What can hang from each mark:
j_450: j_135
j_912: j_543
j_135: j_322 j_450 j_742
j_322: j_842
j_512: j_543
j_543: j_450 j_488 j_912
j_488: j_543 j_814

Each row was made from one small tree. The marks that hang from a mark follow it in brackets, in the order of their numbers. Every link used is in the known rows. Write each row's tree.
Known rows:
j_135{j_322 j_450 j_742}: [-12   6   9  18   7 -25  14 -26 -11  22   6  35  -6  -9  41   0 -15  -2
   2 -13  15 -35  10]
j_512{j_543{j_450{j_135} j_488}}: [  0   0  -1   8 -19  10   2  -5  16   6   1  -7  17  -2 -16   7  -7  -9
  -1 -11   0 -23  -6]
j_543{j_450 j_488{j_814}}: [-12   1   3  15   0  22  -4   1  34  -3   3   0  12  -6  18  11  10  -9
   4 -20  -3 -16 -16]
j_488{j_543{j_450{j_135} j_912} j_814}: [ -6  -2   5  18   3  19   1   1   6 -14   5 -19   0  -2   3  13   4  14
  -7 -12 -17  -4 -26]
j_912{j_543{j_488{j_814}}}: [-12   0  -2   9   5 -15   3  -6  17   5   0   3  22  -8  -2  -1  -2   2
  -1 -13   2 -39  -3]
j_912{j_543}: [ -4   5  -5  14   1 -34   4 -12  -4   6   2   8  20  -6 -13  -4 -15   4
  -4 -11   9 -51   6]
j_488{j_543{j_912} j_814}: [ -7   1   2  25   6   4   8  -2   4 -10   4 -16  -2  -3  16   8  -2  13
 -13 -12  -7 -18 -24]
j_512{j_543}: [  5   5  -6  22 -16 -14  11  -9  -2  10   1  -5  12  -2  -7   0 -22  -5
  -9  -9  12 -45   0]
j_488{j_543{j_450{j_135{j_742}} j_912}}: [ -4   3   2  17  -7  -1  -2  -8  -5  -9   7  -1   2   2  -7  12  -4   6
  -7 -13  -6  -8 -16]
j_912{j_543{j_450 j_488{j_814}}}: [-16   0  -2   6   4  -1  -2  -3  22   3   0   2  23  -7  -5   4   3   1
   3 -15  -4 -31  -8]
j_543{j_488 j_912}: [ -6   3  16  17   2   3   2  -6  12 -10   5  15   1  -6  15   6   0  -4
  -8 -14  15  -6  -8]
j_543{j_450 j_488{j_814} j_912}: [-13  -1  16  14   5  35  -3   2  26 -13   4   5   1  -5  21  15  13  -3
  -1 -18  -1  12 -23]
j_543{j_450{j_135{j_322 j_742}} j_488}: [ -9   2   9   5  -7   9  -6  -7  20   1   5  16  13  -5   6  11   4 -12
   8 -16   0  -5  -3]
j_450{j_135{j_742}}: [  8   6   2  19 -19 -31   1 -14 -15   0   7  11  16   0  -7   1 -16  -4
  -1 -15   9 -29   8]
j_450{j_135}: [ 14   4   7  17 -10 -24   0  -9 -10  -5   7   2  13  -5 -15   0 -14   0
  -2 -10   8 -34  11]
j_543{j_450{j_135} j_488{j_814} j_912}: [ -8  -4  21   8   0  35  -5   3  22 -18   6   2   4  -5   6  15  13   0
   1 -16  -6  20 -19]
j_450{j_135{j_322}}: [ 10   4  13  13   0 -21   5 -11 -11  -3   7   9   6 -11  -7   0 -15   1
   1  -6   8 -28  14]
j_488{j_543}: [ -1   7  -8  23  -1 -21   4 -10  -1   1   4  -7   6  -2   0   3 -10   3
  -9 -12   2 -45  -8]
j_322{j_842}: [  9   6 -11  36 -13 -36   4  -5  -6   0   3  14   9 -18   9   2 -11 -19
  -6 -17  16 -51   3]

Write each row's tree:
[ -6   5   0  20   0   2  -1  -7   0  -8   5  -4  -2   0  -1  11  -4   5
  -9 -13  -3 -17 -18]	j_488{j_543{j_450 j_912}}
[ -5   0   5  12 -13  19   5  -4  13   2   1   0   8  -1  -4  10  -6  -7
  -6 -11   5  -9 -14]	j_512{j_543{j_450 j_488 j_912}}
[ -9   0   0   1  -2  -9  -5  -7  15   2   2   6  25  -5 -22   2   1   0
   5 -13  -2 -28   0]	j_912{j_543{j_450{j_135} j_488}}
[  7   5   4  20 -14 -32   6 -13 -15   2   6  22   9 -12   4   3 -14 -10
   1 -12  11 -26  11]	j_450{j_135{j_322{j_842} j_742}}
[-10   0   1  22   6  19   3   0   9 -11   4 -16  -2  -2  13  13   4  12
  -9 -14 -13  -9 -29]	j_488{j_543{j_450 j_912} j_814}
[  5   3  16  16  -5   9  -5  -5  -8 -16   9   8   1  -3 -10  11  -5   2
  -2 -12   3   3  -5]	j_543{j_450{j_135} j_912}
[  0   4  13  17 -12   4  -4  -7 -11 -12   9  16   3   0  -4  12  -6  -1
  -2 -15   5   6  -7]	j_543{j_450{j_135{j_742}} j_912}
[ -1  -2   8   8 -16  20   3  -4  11  -2   2  -2  10  -1 -14  10  -6  -5
  -4  -9   2  -2 -11]	j_512{j_543{j_450{j_135} j_488 j_912}}
[  0   2   8  22  14 -23  14 -18  -6  14   4  25  -9 -25  32  -1  -9  -6
   1 -10  13 -46  12]	j_135{j_322{j_842} j_450}
[ -1   2   4  16  -3   2  -3  -6  -3 -11   6  -6   0   0 -11  11  -3   8
  -7 -11  -7 -11 -14]	j_488{j_543{j_450{j_135} j_912}}
[ -3   2   7  13   2   4  -1  -7  -4 -10   6  -3  -3  -3  -7  11  -4   8
  -6  -9  -6  -8 -13]	j_488{j_543{j_450{j_135{j_322}} j_912}}
[-11  -2   1   2   1  -1  -3  -3  19   0   1   0  25  -6 -15   4   4   3
   5 -13  -7 -24  -5]	j_912{j_543{j_450{j_135} j_488{j_814}}}
[-11   2  15  13   1  23  -5  -2  19 -12   5  14   2  -4  11  13   7  -7
  -2 -17   6   6 -15]	j_543{j_450 j_488 j_912}
[ -6   0  -4  14 -14  19   6  -1  24   8  -1 -10  15  -3   1   8  -4  -8
  -2 -14   0 -24 -15]	j_512{j_543{j_450 j_488{j_814}}}
[  2   3  21  13   2  12  -2  -6  -9 -15   8  14  -4  -7  -4  12  -6   2
   0  -9   3   7  -3]	j_543{j_450{j_135{j_322}} j_912}
[-12   1  -2   2  -6 -12  -5  -9  12   5   2  11  26  -3 -19   3   0  -2
   5 -14  -1 -26  -1]	j_912{j_543{j_450{j_135{j_742}} j_488}}
[ -6   3  -5   8  -7 -23  -3 -11  -4   4   3   9  23  -3 -22   2  -9   2
   3 -13   1 -35   3]	j_912{j_543{j_450{j_135{j_742}}}}
